Every row comes from one small tree of marks. The marks that hang from a mark follow it in brackets, in the order of their numbers. Every link used is in the known rows. Which tree was each row made from?
Known rows:
z_734(z_572(z_282(z_168))): [ 0.43  3.42 -1.21  0.88 -1.46  1.01  1.88  3.12 -1.69  2.07  0.24 -0.71
 -0.29  0.60 -2.23  1.24  1.73 -1.75  1.67 -0.75 -0.31  2.44 -0.73 -1.20
  0.15  3.19 -1.65  3.25 -0.08 -1.10 -2.75 -2.08]
z_799(z_3): [ 0.92 -0.09  0.82  0.00 -1.07 -0.55  0.22 -0.57  2.18 -1.79  0.43 -0.43
 -0.99 -0.50  2.76  0.80  1.29  0.40  0.40  2.51 -0.04  0.40  1.92 -0.50
  0.23 -1.23  0.40 -0.05  0.08  2.50 -1.69 -0.15]
z_445(z_572(z_282(z_168(z_734(z_799))))): [ 1.65  3.53 -1.44  0.30  0.81  0.01  3.33  4.29  0.39  2.11 -0.37 -2.75
 -2.36  1.06 -2.54  0.48  3.75 -0.14  1.31 -2.30 -4.89  2.68 -1.26 -1.81
 -1.70  2.77 -3.04  2.03  3.87 -2.40 -1.89 -0.90]
z_734(z_501 z_572(z_282 z_445) z_799(z_3)): [ 0.16  4.30 -2.31 -0.05 -2.91  1.00  0.86  2.60  0.91  1.12  0.50 -0.11
  1.74  0.70 -1.25 -0.72  1.73 -1.55  3.11 -0.47 -0.72  3.47  2.54 -0.14
 -1.99 -0.85 -4.44  4.11 -1.50 -2.31 -2.60 -7.96]
z_282(z_168(z_734(z_501))): [ 2.19  2.30 -1.08 -1.80 -0.61  1.95  2.16  4.93  1.14  2.68  1.42 -0.99
 -0.62  2.10 -0.66  0.13 -2.16 -1.42  1.93  3.25 -2.96  1.96 -1.95 -1.74
 -0.06 -0.88  0.48  1.42  3.11 -0.86 -1.91 -1.32]
z_799(z_3(z_445(z_572(z_282 z_734(z_501))))): [ 1.28  1.15 -0.57  0.05 -3.80  0.90  0.03 -0.32  2.44 -0.04 -0.71 -3.83
 -2.09  1.34  0.71  0.56  2.31  0.66  3.36  2.55 -0.34  0.78  3.09 -2.67
  0.79 -1.46 -0.76  2.16  0.08 -0.49 -0.69  0.35]
z_572(z_734(z_799)): [ 1.59  1.07 -1.17  0.21 -1.14  0.35  3.12 -0.12 -1.20 -1.77 -0.38  0.93
 -2.63 -1.49 -0.52  1.35  2.34 -1.97  0.32 -1.37  0.09  2.50 -0.79 -0.33
 -3.00  0.98 -1.10  0.12  1.44 -1.16  0.67 -0.10]
z_445(z_572(z_282(z_168(z_734)))): [ 1.46  2.24 -0.03  1.24  0.10  0.68  2.59  2.84  0.71  2.44 -0.01 -2.99
 -2.59  1.49 -1.97  0.06  2.38  0.43  1.68 -0.52 -4.17  1.42 -0.81 -2.69
  0.40  2.70 -1.74  1.99  3.71 -1.60 -1.48  0.28]
z_799(z_3(z_445)): [ 0.36  1.05 -0.27 -0.89 -2.00 -0.74 -1.17 -0.22  3.00 -1.25  0.24  0.04
 -0.76  0.38  3.14  0.77  0.66  0.16  2.38  2.10  0.89  0.14  2.70 -0.66
  1.02 -1.09  0.98  0.86 -0.54  1.87 -0.67  0.37]
z_572(z_282(z_168) z_445 z_734(z_501 z_799(z_3))): [ 1.25  6.76 -0.91 -0.23 -5.09  0.80  4.26  3.36  0.91 -0.78 -0.11  2.26
 -3.07 -1.14  0.07  1.41  1.27 -5.13  4.34  1.54 -1.04  5.20  2.26 -1.98
 -1.93 -1.16 -3.23  2.67  2.24 -2.49 -2.81 -6.06]
z_572(z_282(z_168) z_445 z_734): [ 1.17  5.11  1.22  2.20 -4.78  0.74  4.20  0.77 -1.15 -0.12 -0.82  3.51
 -4.07 -1.33 -0.58  0.80  0.02 -6.10  3.56 -0.19  1.20  3.93  1.31 -2.30
  0.18  1.98 -1.02  1.82  2.27 -1.84 -0.76 -3.19]
z_282(z_572(z_734(z_501))): [ 0.56 -1.54 -0.10 -2.27 -2.65  2.44  2.60  0.73 -1.49  0.22 -1.12 -2.91
 -0.63  0.66 -1.12  0.40  1.22  0.62  1.09  1.99  0.09  0.84 -0.99 -2.59
 -0.40  1.46  1.01  2.53  1.65 -2.52 -1.25  0.42]
z_734(z_501 z_572(z_282 z_445) z_799): [-0.51  4.56 -2.69 -0.28 -2.29  1.40  0.91  2.86 -1.17  3.09 -0.20 -0.27
  2.63  1.30 -3.79 -1.74  0.52 -2.23  2.64 -2.60 -0.80  2.88  0.37  0.71
 -2.57  0.40 -4.94  3.97 -1.80 -4.68 -0.45 -7.81]
z_3(z_445(z_572) z_799): [-0.73  2.24 -1.08 -2.10  0.55 -0.69 -1.45  0.15  0.92  2.03  1.83 -1.77
  2.06  2.66 -0.65  0.81  4.05  3.07  1.23 -2.33 -2.15  0.22  0.01 -0.65
 -0.86 -0.10 -1.68  1.89 -1.18 -0.41  0.32  0.37]
z_445(z_572): [-0.12 -1.03 -0.11  0.05  0.67  0.73  0.62  0.31 -0.10  1.48 -0.36 -2.69
  0.48  1.49 -1.03 -0.65  3.66  3.14 -0.32 -1.26 -2.19 -1.20 -0.66 -1.29
 -0.47  0.67 -0.49  0.07  1.27 -0.74 -1.12  1.42]
z_168(z_734): [ 2.28 -0.58  0.41  1.18  0.10  0.30  1.55 -0.01  1.07  0.99  0.36 -0.42
 -2.40  0.57  0.22 -0.58 -1.42 -1.62  0.41  0.86 -1.25  1.82 -0.50 -0.43
 -0.22  0.33  0.48  0.81  1.88  0.45  1.35  0.37]
z_799(z_3(z_445(z_572(z_282)))): [ 0.27  1.23 -0.27  0.22 -1.74 -0.91 -1.13 -0.52  2.58 -0.32 -0.85 -2.76
 -1.13  1.05  1.16  0.12  3.01  1.18  2.70  0.39 -0.82 -0.08  3.42 -1.89
  1.41 -0.34 -1.04  1.79 -0.05  0.34 -0.73  0.63]
z_3(z_445 z_799): [-0.17  3.24 -0.95 -1.92 -0.14 -1.30 -1.87  0.24  0.95  0.70  1.92  0.47
  1.57  1.26  0.24  1.27  1.14 -0.39  1.61 -1.46  0.01  1.04  0.13  0.74
 -0.67 -0.35 -1.44  1.77 -2.39 -0.28  1.23 -1.12]

Which tree is each row?
[ 1.19  5.58 -1.75 -2.19 -0.46 -0.08  0.06  3.73  1.73  4.16  2.50 -3.78
  0.25  3.44 -2.55  0.41  1.87  0.29  3.62 -0.45 -4.34  2.35 -0.88 -1.90
 -0.35 -0.31 -3.14  4.13  0.76 -2.31 -0.59 -1.97] => z_3(z_445(z_572(z_282(z_168(z_734(z_501))))) z_799)
[ 0.93  2.34 -2.23  0.42 -1.39  0.24  1.01 -0.44 -0.28  0.85 -1.57 -2.13
 -2.66  0.37 -1.90  0.72  3.74 -0.73  2.42 -3.39 -0.89  1.46  0.96 -1.55
 -1.26  2.01 -2.50  1.81  0.80 -3.65  1.63  0.62] => z_3(z_445(z_572(z_282 z_734(z_799))))
[ 2.05  3.67 -1.62 -0.40 -0.34  0.58  2.97  5.18  2.12  2.12  0.16 -4.40
 -1.56  2.00 -0.97  0.47  3.42  1.13  2.19  1.21 -5.44  2.85 -0.03 -2.58
 -1.44  0.00 -3.27  2.60  3.55 -1.97 -3.60 -1.98] => z_445(z_572(z_282(z_168(z_734(z_501 z_799(z_3))))))
[ 0.24  3.59 -1.93 -0.47 -1.83  2.16  0.80  4.78 -1.09  3.18  0.84 -2.29
  1.67  2.41 -3.29  0.46 -0.03 -0.36  2.58  1.54 -0.91  1.93 -0.89 -1.68
  0.40  0.58 -1.85  3.89 -0.68 -2.88 -3.28 -3.50] => z_734(z_501 z_572(z_282(z_168)))
[ 1.16  2.71  1.55  2.97 -4.65  0.17  2.75 -2.60 -1.40 -0.65 -1.27  2.94
 -3.99 -1.98 -0.58 -0.43 -0.74 -5.67  2.63 -1.17  1.78  2.90  2.42 -1.51
  0.01  1.49 -1.34  1.18  0.71 -1.67  1.58 -2.97] => z_572(z_282 z_445 z_734)
[ 1.29  1.26 -0.08  1.86 -2.97  1.07  1.39 -0.76 -0.71 -0.42 -0.56 -1.95
 -2.13 -0.49 -2.41  0.93 -1.22 -2.72  1.24  1.67  1.13  2.28  0.98 -1.61
  0.06 -0.95 -1.28  1.25  0.34 -2.41  0.71 -1.32] => z_572(z_282 z_734(z_501))
[ 1.65  2.53 -0.08  0.21 -1.85  1.82  3.78  3.31 -0.44  3.53  1.69  2.22
 -1.69  1.80 -0.24 -0.97  0.10 -3.28  2.78  0.19 -2.04  3.28 -1.53 -2.10
 -0.50  2.69 -0.10  3.12  3.02 -0.31 -2.24 -2.72] => z_282(z_168(z_734(z_572(z_445))))
[-0.04  2.75  0.05  0.27 -0.16  0.37  1.74  3.07 -0.20  1.72 -0.61 -2.63
 -1.05  1.02 -2.12  0.56  3.44  1.31  1.11 -0.70 -3.14  0.44 -0.13 -2.33
  0.52  2.14 -1.95  1.23  2.19 -1.97 -2.59  0.13] => z_445(z_572(z_282(z_168)))
[ 1.08  1.75 -2.22  0.41 -1.20  1.61  2.39  1.33 -0.76  0.58 -0.84 -4.05
 -1.38  0.43 -3.51  0.35  3.64  0.68  0.81 -1.17 -2.34  1.98  0.09 -1.37
 -2.42 -0.11 -3.66  1.44  1.55 -3.84 -0.55 -0.69] => z_445(z_572(z_282 z_734(z_501 z_799)))
[ 1.39  2.38 -0.81 -0.10 -0.33  1.47  2.12  4.17  0.90  3.34  0.08 -4.19
 -1.38  2.47 -2.65 -0.84  0.99  0.75  1.78  1.16 -4.67  1.59 -0.99 -2.72
  0.50  0.44 -1.94  2.28  3.24 -2.68 -2.30 -0.90] => z_445(z_572(z_282(z_168(z_734(z_501)))))
[ 2.07  1.37 -2.63 -2.03 -0.23  0.93  0.62  2.68  3.60  1.87  0.64 -3.77
 -0.60  2.83  0.29 -1.02  1.74  1.42  2.66  1.29 -3.78  1.62  0.10 -1.13
 -1.88 -2.21 -1.46  2.57  1.66 -1.10 -0.36 -1.20] => z_168(z_734(z_501 z_799(z_3(z_445(z_572)))))
[ 0.10  1.32 -1.41  0.41 -1.76  1.93 -0.37  1.64 -1.18  2.57  0.43 -3.07
  2.09  1.98 -3.36 -0.62 -0.29 -0.27  1.56  0.65  0.23  1.17 -0.10 -0.44
  0.28 -0.14 -2.29  3.12 -1.74 -2.72 -1.28 -3.51] => z_734(z_501 z_572(z_282))
[ 2.42  3.78 -1.11 -0.70 -1.71  1.10  5.01  4.71  1.46  1.75  1.58  2.43
 -1.84  1.01  1.15 -0.02  2.50 -2.74  3.14  0.00 -2.92  4.81 -0.82 -1.42
 -2.31  2.13 -1.01  3.48  2.85  0.44 -3.36 -4.41] => z_282(z_168(z_734(z_572(z_445) z_799(z_3))))
[ 1.93  6.20 -2.86 -0.86 -3.98  0.65  2.73  3.92  1.46 -0.99 -0.51 -1.11
 -2.61 -0.26 -0.40  3.02  1.35 -3.94  4.58  2.18 -0.34  4.14  1.16 -2.10
 -1.33 -1.24 -2.11  2.99  1.26 -2.42 -2.28 -2.67] => z_572(z_282(z_168) z_734(z_501 z_799(z_3(z_445))))
[ 1.40  3.75 -0.10  2.03 -3.37 -0.27  3.36 -1.24 -1.07 -1.58 -1.55  3.18
 -3.43 -2.30 -1.32  0.04  1.03 -6.04  2.32 -3.21  1.00  4.18  1.91 -0.35
 -2.30  1.85 -3.49  1.44  0.81 -3.05  1.55 -4.06] => z_572(z_282 z_445 z_734(z_799))
[ 1.52  3.93 -0.42  0.68 -5.15  0.49  2.61 -0.02  0.78 -1.66 -0.64  1.29
 -2.29 -1.62 -0.10  0.28  0.42 -4.50  3.34  0.75  0.32  4.21  3.19 -1.06
 -2.10 -1.56 -3.56  2.10  0.50 -2.63 -0.49 -6.06] => z_572(z_282 z_445 z_734(z_501 z_799(z_3)))
[ 0.42  6.31 -2.39 -1.22 -3.02  1.15  2.14  5.59  0.68  1.67  0.94  0.50
  1.69  1.16 -1.15  0.06  2.42 -2.08  3.95  0.45 -1.66  4.19  1.43 -0.55
 -2.02 -0.30 -3.96  4.34  0.05 -2.69 -4.83 -8.41] => z_734(z_501 z_572(z_282(z_168) z_445) z_799(z_3))
[ 1.19  2.31 -2.50 -4.39  0.41  1.84  4.15  6.94 -0.02  3.61 -0.27 -2.77
 -0.17  2.04 -1.41  0.44  1.00  0.12  2.80  0.83 -4.33  3.10 -3.66 -2.28
 -1.89  2.34 -0.43  4.11  4.42 -3.30 -3.30 -1.81] => z_282(z_168(z_734(z_501 z_799)) z_572)
[ 1.35  3.12 -2.30 -5.37 -0.99  1.46  2.80  6.56  2.37  2.67  0.14 -3.05
 -0.68  2.46  0.73  0.78  1.22 -0.05  4.43  2.30 -3.46  3.27 -1.39 -2.69
 -1.15  1.40  0.42  4.70  3.68 -2.04 -3.66 -1.80] => z_282(z_168(z_734(z_501 z_799(z_3(z_445)))) z_572)
[ 3.05  0.05 -0.49  2.82 -1.25  0.72  2.17 -0.07 -0.15  2.56  0.42 -1.59
 -2.52  0.65 -1.54 -0.61 -0.55 -2.49  1.31 -0.87 -0.95  3.67 -0.71 -1.00
 -0.08  3.21 -1.08  3.07  0.54 -0.34  0.89 -1.49] => z_168(z_734(z_572(z_282)))
[ 0.98 -0.56 -0.11  0.11 -2.83  0.91  0.94 -1.41  2.21 -1.07 -0.35 -1.56
 -2.57  0.60  2.36  0.96  4.20  1.43  2.36  1.64 -0.36  0.16  2.48 -2.33
  0.60 -0.26  1.34  0.81  1.01  1.39 -0.58  2.37] => z_799(z_3(z_445(z_572(z_734))))
[ 2.31  1.60 -0.62  0.22 -0.67  1.86  3.82  3.93 -0.39  2.79  1.43  0.14
 -1.92  2.04 -0.30  0.40  0.50 -1.78  1.74  0.90 -2.21  3.12 -2.85 -2.03
 -0.45  2.67  0.49  2.71  3.02  0.09 -2.27 -0.35] => z_282(z_168(z_734(z_572)))
[ 2.65  3.29 -1.61  0.82 -2.69  1.03  2.36  2.12  2.17  2.17  0.73 -0.63
 -0.63  0.83 -0.97 -1.67  0.11 -3.39  3.32  0.12 -2.02  4.63  1.33 -0.46
 -2.13 -0.35 -3.59  4.42  0.28 -1.50 -0.88 -6.57] => z_168(z_734(z_501 z_572(z_282 z_445) z_799(z_3)))
[ 1.32  1.29 -1.16  1.65 -0.70  0.40  3.33  0.01 -1.09 -0.33 -1.36 -2.54
 -3.26 -0.75 -2.76  0.89  5.02  0.03  0.42 -3.22 -2.15  2.22  0.22 -1.72
 -2.24  2.24 -3.26  0.85  1.67 -2.82 -0.02  0.40] => z_445(z_572(z_282 z_734(z_799)))
[ 0.05  1.78 -2.56 -1.97  0.14 -0.64 -0.21  1.45  2.28 -0.40 -0.29 -1.49
  0.24  1.12  1.45  0.81  4.86  2.58  2.08 -1.00 -2.17  0.58  1.39 -0.49
 -1.97 -0.07 -1.69  1.25  0.33 -0.19 -1.06 -0.11] => z_734(z_799(z_3(z_445(z_572))))
[ 0.45  1.64 -3.19 -1.21 -0.62  0.05  0.53  1.71  1.52 -0.08  0.36 -0.36
  0.60  1.01  1.05  0.78  3.80  0.04  2.60 -1.28 -0.21  1.97  1.10  0.38
 -2.13  1.21 -1.43  3.36 -1.73  0.14 -1.36 -2.05] => z_734(z_572 z_799(z_3(z_445)))
